Known rows, with every way that one mark hangs from another:
gubileg{vatos zefa{pegat}}: [ 0.34 -1.85 -0.57  3.44 -1.39 -1.03  0.48  0.95 -0.89  4.29 -0.60  0.37
  1.17 -0.41  1.29  1.29 -1.85  3.29 -0.45  0.69  0.07]
zefa{bobe}: [ 0.45  0.73 -0.50 -1.33  0.28  0.01  1.59 -1.07  1.46 -2.71 -0.11 -0.45
  1.40  0.25  0.44  0.88 -0.98 -0.11 -0.15 -0.76 -0.02]
babif{povu{gubileg} vatos{bobe{zefa{pegat}}}}: [ 4.87 -1.94  0.40  3.38  0.03 -0.95  1.91  1.42  0.66 -5.85 -2.60  2.74
  4.52 -2.84  1.29  0.27 -0.61  2.61  2.06 -0.92 -0.26]
bobe{vatos zefa{babif}}: [ 0.41  0.83  0.01 -0.68 -0.20 -1.28  0.31 -2.69  1.84 -2.17 -0.03 -1.08
 -0.71  0.33  0.92  0.39  0.34  2.92  0.04 -0.95  2.10]
zefa{babif}: [-0.12  1.34  0.99 -1.41  0.10  0.35  0.32 -1.52 -0.20 -1.28  0.00 -2.13
  1.96 -1.53  0.95 -0.17 -0.20  1.31 -0.65 -0.77  0.81]
babif{zefa{bobe}}: [ 1.26  0.42 -1.96 -1.85 -0.42 -1.59  1.51 -2.97  1.21 -2.74 -0.26 -0.35
  1.79  0.71 -0.10  1.85 -0.26  0.77  0.37 -0.76  0.89]
zefa{babif{vatos}}: [ 0.44  0.91  1.72 -0.51 -0.05 -0.86  1.24 -1.03 -0.33 -1.86 -1.02 -0.63
  1.55 -1.90  0.94 -0.32  0.71  2.29 -0.34 -1.24  0.74]
gubileg{povu vatos{bobe{zefa{babif}} pegat}}: [ 4.07 -1.24 -0.79  4.80 -2.04 -0.65  3.25 -0.28  0.88 -1.39 -1.90 -1.20
  2.83 -0.51  1.42 -1.11 -3.55  1.69 -0.13 -0.34  2.29]
povu{babif gubileg{vatos zefa{bobe}}}: [ 3.05 -1.58  1.47  3.67 -0.75 -0.27  2.75 -2.80  2.13 -3.57 -2.15 -0.21
  1.77 -1.73  0.96  0.87 -1.43 -0.34 -0.46 -2.14 -0.82]
zefa{babif bobe{vatos} pegat}: [ 0.54  0.97 -0.07 -0.75 -0.10 -0.02  1.45  0.06  1.45 -3.00  0.18 -2.83
  3.26 -2.07  3.04  0.75 -2.09  3.38 -1.31 -0.70  1.18]
babif{povu{gubileg} vatos{pegat} zefa{bobe}}: [ 4.85 -2.23 -0.57  3.53 -0.01 -3.30  1.89 -0.77  1.52 -6.55 -2.43  0.57
  4.71 -2.05  0.17  1.01  2.22  0.87  2.17 -1.03  1.05]
vatos{bobe gubileg pegat{zefa{babif}}}: [ 3.64 -3.53 -0.78  2.46 -0.08 -0.89  2.60  0.80 -1.27 -2.81 -0.52 -0.91
  3.34  0.29  2.36 -1.30 -1.85 -0.61 -0.16  0.42  0.17]
vatos{bobe{zefa} gubileg{povu{babif}} pegat}: [ 5.52 -3.14 -1.22  7.28 -1.56 -0.25  4.57 -0.42  1.44 -6.17 -1.04 -0.42
  3.58  0.23  0.61 -2.06 -3.42 -0.66  0.64 -0.32  0.87]
zefa{babif{povu} bobe pegat}: [ 1.74  1.22  0.69 -1.52  0.36  0.82  1.76  0.68  1.29 -4.35  0.38 -3.83
  7.87 -3.01  2.47  0.80 -1.90  3.27 -0.64 -1.28  0.59]
vatos{gubileg{povu} pegat{zefa{bobe}}}: [ 3.10 -1.83 -2.54  2.68 -0.30 -0.81  3.22  2.22  0.01 -3.37 -0.02 -1.10
  3.91  1.70  1.78 -1.43 -2.07 -1.97 -0.24  0.33  0.29]
vatos{gubileg{povu}}: [ 1.94  0.68 -0.50  3.15 -0.96  0.08  2.22  0.49 -0.29 -3.93 -0.06 -0.42
  1.67  0.06  0.21 -2.01 -2.65 -0.78 -0.53  0.10  0.01]
babif{povu{gubileg{zefa{pegat}}} vatos}: [ 2.73 -1.97  0.54  4.10  0.27 -1.43  0.67  1.45 -0.78 -2.30 -1.91  2.00
  4.47 -3.20  1.06  0.54  0.85  2.52  1.49 -0.75 -0.72]
babif{povu{gubileg} zefa{bobe pegat}}: [ 3.67 -0.31 -1.53  0.57 -0.25 -1.01  1.01  0.16  1.42 -6.05 -1.09 -0.81
  6.44 -2.55  1.41  1.57 -0.69  1.71  1.25 -0.66  0.45]
zefa{babif{povu{gubileg} vatos} bobe}: [ 3.20  1.38  2.34 -0.49  0.76 -0.55  2.63 -1.56  1.84 -8.20 -1.91 -1.33
  5.39 -3.73  1.55  0.08  0.26  1.46  0.16 -2.50  0.20]
vatos{gubileg{povu zefa} pegat}: [ 2.49 -2.23 -2.22  7.43 -0.69 -1.27  2.11  0.43 -1.50 -1.02 -0.19 -0.47
  2.29  0.41  0.42 -1.46 -1.88 -0.28  0.60  0.86  0.58]
povu{babif gubileg{vatos{pegat{zefa}}}}: [ 3.16 -3.86  1.36  3.87 -1.13 -0.36  0.95  1.31  0.91 -1.29 -1.86 -0.45
  1.19 -1.05  1.75 -0.86  0.52 -2.21 -0.44 -0.35 -0.30]
bobe{vatos{gubileg} zefa{babif}}: [ 1.52  0.65  0.09  1.40 -0.20 -1.58  1.38 -2.72  1.73 -4.99 -0.02 -1.20
 -0.65  0.58  1.12 -0.55 -0.63  2.60 -0.14 -0.55  1.65]

Rows:
[ 3.11 -0.52  0.11 -0.69 -0.36 -2.96  2.19 -2.39  1.64 -5.01 -1.20  0.68
  4.53 -0.48 -0.29  1.73  1.36  2.27  0.74 -2.10  0.81]
babif{povu vatos zefa{bobe}}
[ 3.05 -2.85 -0.05  2.64 -1.36 -2.35  3.11 -2.19  1.91 -3.68 -1.36 -0.42
  3.16 -0.69  0.02  0.95  1.50  0.46  0.52 -1.57  1.06]
povu{babif{vatos{pegat} zefa{bobe}}}
[ 0.38  1.62 -0.32 -1.74  0.03  0.90  1.76  0.55  0.89 -2.76  0.19 -3.10
  5.33 -2.51  2.72  0.90 -2.28  2.99 -0.93 -0.54  0.52]
zefa{babif bobe pegat}
[ 2.08 -0.61 -0.41  4.76 -0.79 -1.69  2.95 -0.59 -1.34 -2.56 -1.03  2.10
  1.55 -0.21  0.11 -1.04 -1.18  1.25  0.20 -0.63 -0.30]
babif{vatos{gubileg{povu zefa}}}
[ 2.28  0.25  0.69  1.52 -0.51 -1.28  2.21  0.71  0.78 -4.89 -0.54 -1.24
  5.45 -1.94  1.54 -0.07 -0.20  4.84  0.62 -0.52  1.02]
bobe{zefa{babif{povu vatos{gubileg}} pegat}}
[ 1.87 -1.43  0.67 -2.79  0.13 -0.87  2.00 -0.22 -1.18 -0.83 -1.07  1.15
  3.00 -0.39  2.13  0.03  0.00  1.14 -0.63 -1.94 -0.28]
pegat{zefa{babif{vatos{bobe}}}}
[ 2.19 -1.58  2.65  3.62 -1.04 -0.64  2.85 -0.99  0.93 -4.84 -0.92  0.41
  1.25 -0.88  0.03 -1.20  0.14 -0.06 -0.61 -1.38 -0.74]
povu{babif{vatos{gubileg}}}
[ 3.26 -3.49 -0.59  8.65 -0.93 -1.69  2.28 -1.17  0.28 -2.51 -0.09 -0.58
  1.00  0.23  0.70 -1.76 -1.54 -0.10 -0.24 -0.43  0.97]
bobe{vatos{gubileg{povu{babif} zefa} pegat}}
[ 2.07 -3.12 -0.70  4.37 -1.45 -0.60  1.62  0.47 -1.15  2.95 -1.37  1.38
  1.78 -0.62  1.63  1.19 -3.62  3.14 -0.38  0.23 -0.36]
gubileg{vatos{bobe} zefa{pegat}}
[ 4.23 -5.06  1.08  7.77 -0.94 -1.49  3.94 -1.21 -0.07 -3.42 -1.68  1.17
  2.25 -0.77  0.49 -0.88 -0.93  0.17  0.36 -1.11 -0.55]
povu{babif{vatos{bobe gubileg{zefa} pegat}}}
[ 1.93 -0.14 -0.98 -0.13 -0.46  0.44  2.00 -0.20  0.40 -2.26 -0.60 -0.43
  3.62 -1.34  1.99  0.58 -2.69  3.52  0.63 -0.40  0.85]
vatos{bobe{zefa{babif pegat}}}
[ 4.54 -3.53 -0.01  1.46  0.73 -0.38  1.16  1.13 -0.65 -2.68 -1.36 -0.82
  5.26 -1.80  2.55 -0.62 -0.32 -0.82  0.76 -0.67  0.01]
vatos{bobe pegat{zefa{babif{povu{gubileg}}}}}
[ 2.49 -1.59 -0.29  1.39 -1.01 -2.62  0.45  0.88 -0.27 -1.57 -0.82  0.90
  5.32 -1.77  0.47  1.01  1.21  3.85  0.99 -0.50  0.70]
babif{povu vatos zefa{pegat}}
[ 1.02 -0.18  0.80  0.12  0.47 -0.59  0.49 -2.81 -0.42 -0.38  0.22 -1.71
  4.33 -1.44  0.58  0.73 -0.05  2.56  0.08 -1.77  0.43]
gubileg{zefa{babif{povu}}}
[ 3.68 -1.79 -0.77  3.58 -1.96 -1.74  3.88 -1.54  1.70 -4.44 -1.38 -0.46
  4.78 -0.89  0.30 -0.34 -0.35  0.34  0.09 -1.88  1.49]
gubileg{povu{babif{vatos{pegat} zefa{bobe}}}}
[ 2.44 -0.66 -0.95  3.39 -1.25 -0.36  3.15 -0.06 -2.14 -0.74 -1.39  0.70
  6.06 -2.88  2.35 -0.28 -3.38  4.22 -0.03 -1.57  0.53]
gubileg{povu zefa{babif{vatos{bobe}} pegat}}
[ 2.20 -1.43 -2.65  4.42  0.07 -1.61  2.38 -1.21  0.71 -0.70 -0.29  0.05
  1.83  0.56  0.98  0.28 -1.86  0.64  0.10 -0.83  1.32]
gubileg{povu zefa{bobe{vatos{pegat}}}}
[ 3.73 -3.40 -0.66  6.36 -0.11 -0.71  2.37  0.93 -0.59 -3.26 -0.86 -0.09
  0.99  0.15  0.58 -1.54 -2.38 -1.04  0.48  1.36  0.00]
vatos{bobe gubileg pegat}
[ 2.13  0.14 -2.38  3.91 -0.69 -0.08  3.47  0.59 -0.32 -3.51 -0.03 -0.35
  4.67 -0.31  1.61 -0.26 -4.27  1.43 -0.20 -0.08 -0.38]
vatos{gubileg{povu zefa{bobe pegat}}}
[ 4.22 -2.14 -1.41  5.69 -2.21 -0.96  2.95  0.70  0.84 -0.44 -1.90  0.37
  1.45  0.46  0.78 -0.92 -3.40  0.89  0.09  0.39  1.63]
gubileg{povu vatos{bobe{zefa} pegat}}
[ 1.58  0.19  0.47 -5.20  0.87 -0.20  1.46 -0.78  0.98 -2.94  0.51 -2.23
  6.05 -0.06  2.24  0.92 -0.12  0.64 -0.92 -2.26 -0.03]
pegat{zefa{babif{povu} bobe}}
[ 1.67  0.10  0.22 -0.92 -0.62 -0.99  2.70  0.33 -1.31 -2.93 -0.53 -0.01
  3.80 -0.09  2.07 -1.43 -0.58  0.73 -0.99 -1.27  0.02]
pegat{zefa{babif{vatos{gubileg{povu}}}}}
[ 0.68 -1.49 -1.51  4.20 -0.17 -0.62  1.11  0.88 -1.34 -0.49  0.28  0.16
  1.99 -0.07  1.10  0.12 -1.96  1.81  0.31  0.94 -0.57]
vatos{gubileg{zefa{pegat}}}
[ 1.08 -1.60 -1.32 -1.70  0.56 -0.74  1.33  0.56  0.25 -0.32  0.16 -2.40
  3.71  0.43  2.23  0.59  0.39 -0.22 -0.18 -0.52  0.74]
vatos{pegat{zefa{babif bobe}}}
[ 3.07 -2.61  0.14  4.71 -0.29 -1.83  3.26 -1.47 -1.26 -3.16 -1.67  3.18
  0.74 -0.03  0.35 -0.10 -1.64  1.29  0.54 -0.75 -1.01]
babif{vatos{bobe gubileg{zefa}}}
[ 2.09 -2.36  1.81  4.50 -0.78 -1.16  2.84 -1.95  0.08 -3.30 -0.83  0.95
  1.51 -0.52 -0.10 -0.53  0.17  0.79 -0.15 -1.74 -0.95]
povu{babif{vatos{gubileg{zefa}}}}
[ 3.42 -0.43  0.30  2.60 -1.15  0.18  1.72  0.31  0.77 -3.88 -2.52  0.06
  1.96 -2.84  2.45  0.14 -2.85  2.47  0.22  0.06  0.46]
povu{gubileg{vatos{bobe{zefa{babif pegat}}}}}
[ 1.79 -2.26  0.07  4.17 -0.44  0.75  0.94 -0.03 -0.01 -1.95 -1.15  0.22
  3.33 -3.03  1.54  0.41 -0.72  0.63  0.71 -0.88 -1.13]
povu{babif gubileg{zefa{pegat}}}
[ 4.55 -2.66 -1.47  3.54 -0.74 -0.34  3.68  1.26 -1.34 -3.71 -0.76 -1.12
  4.92 -0.06  2.63 -2.44 -3.37 -0.88 -0.52 -0.05  0.51]
vatos{bobe gubileg{povu} pegat{zefa{babif}}}
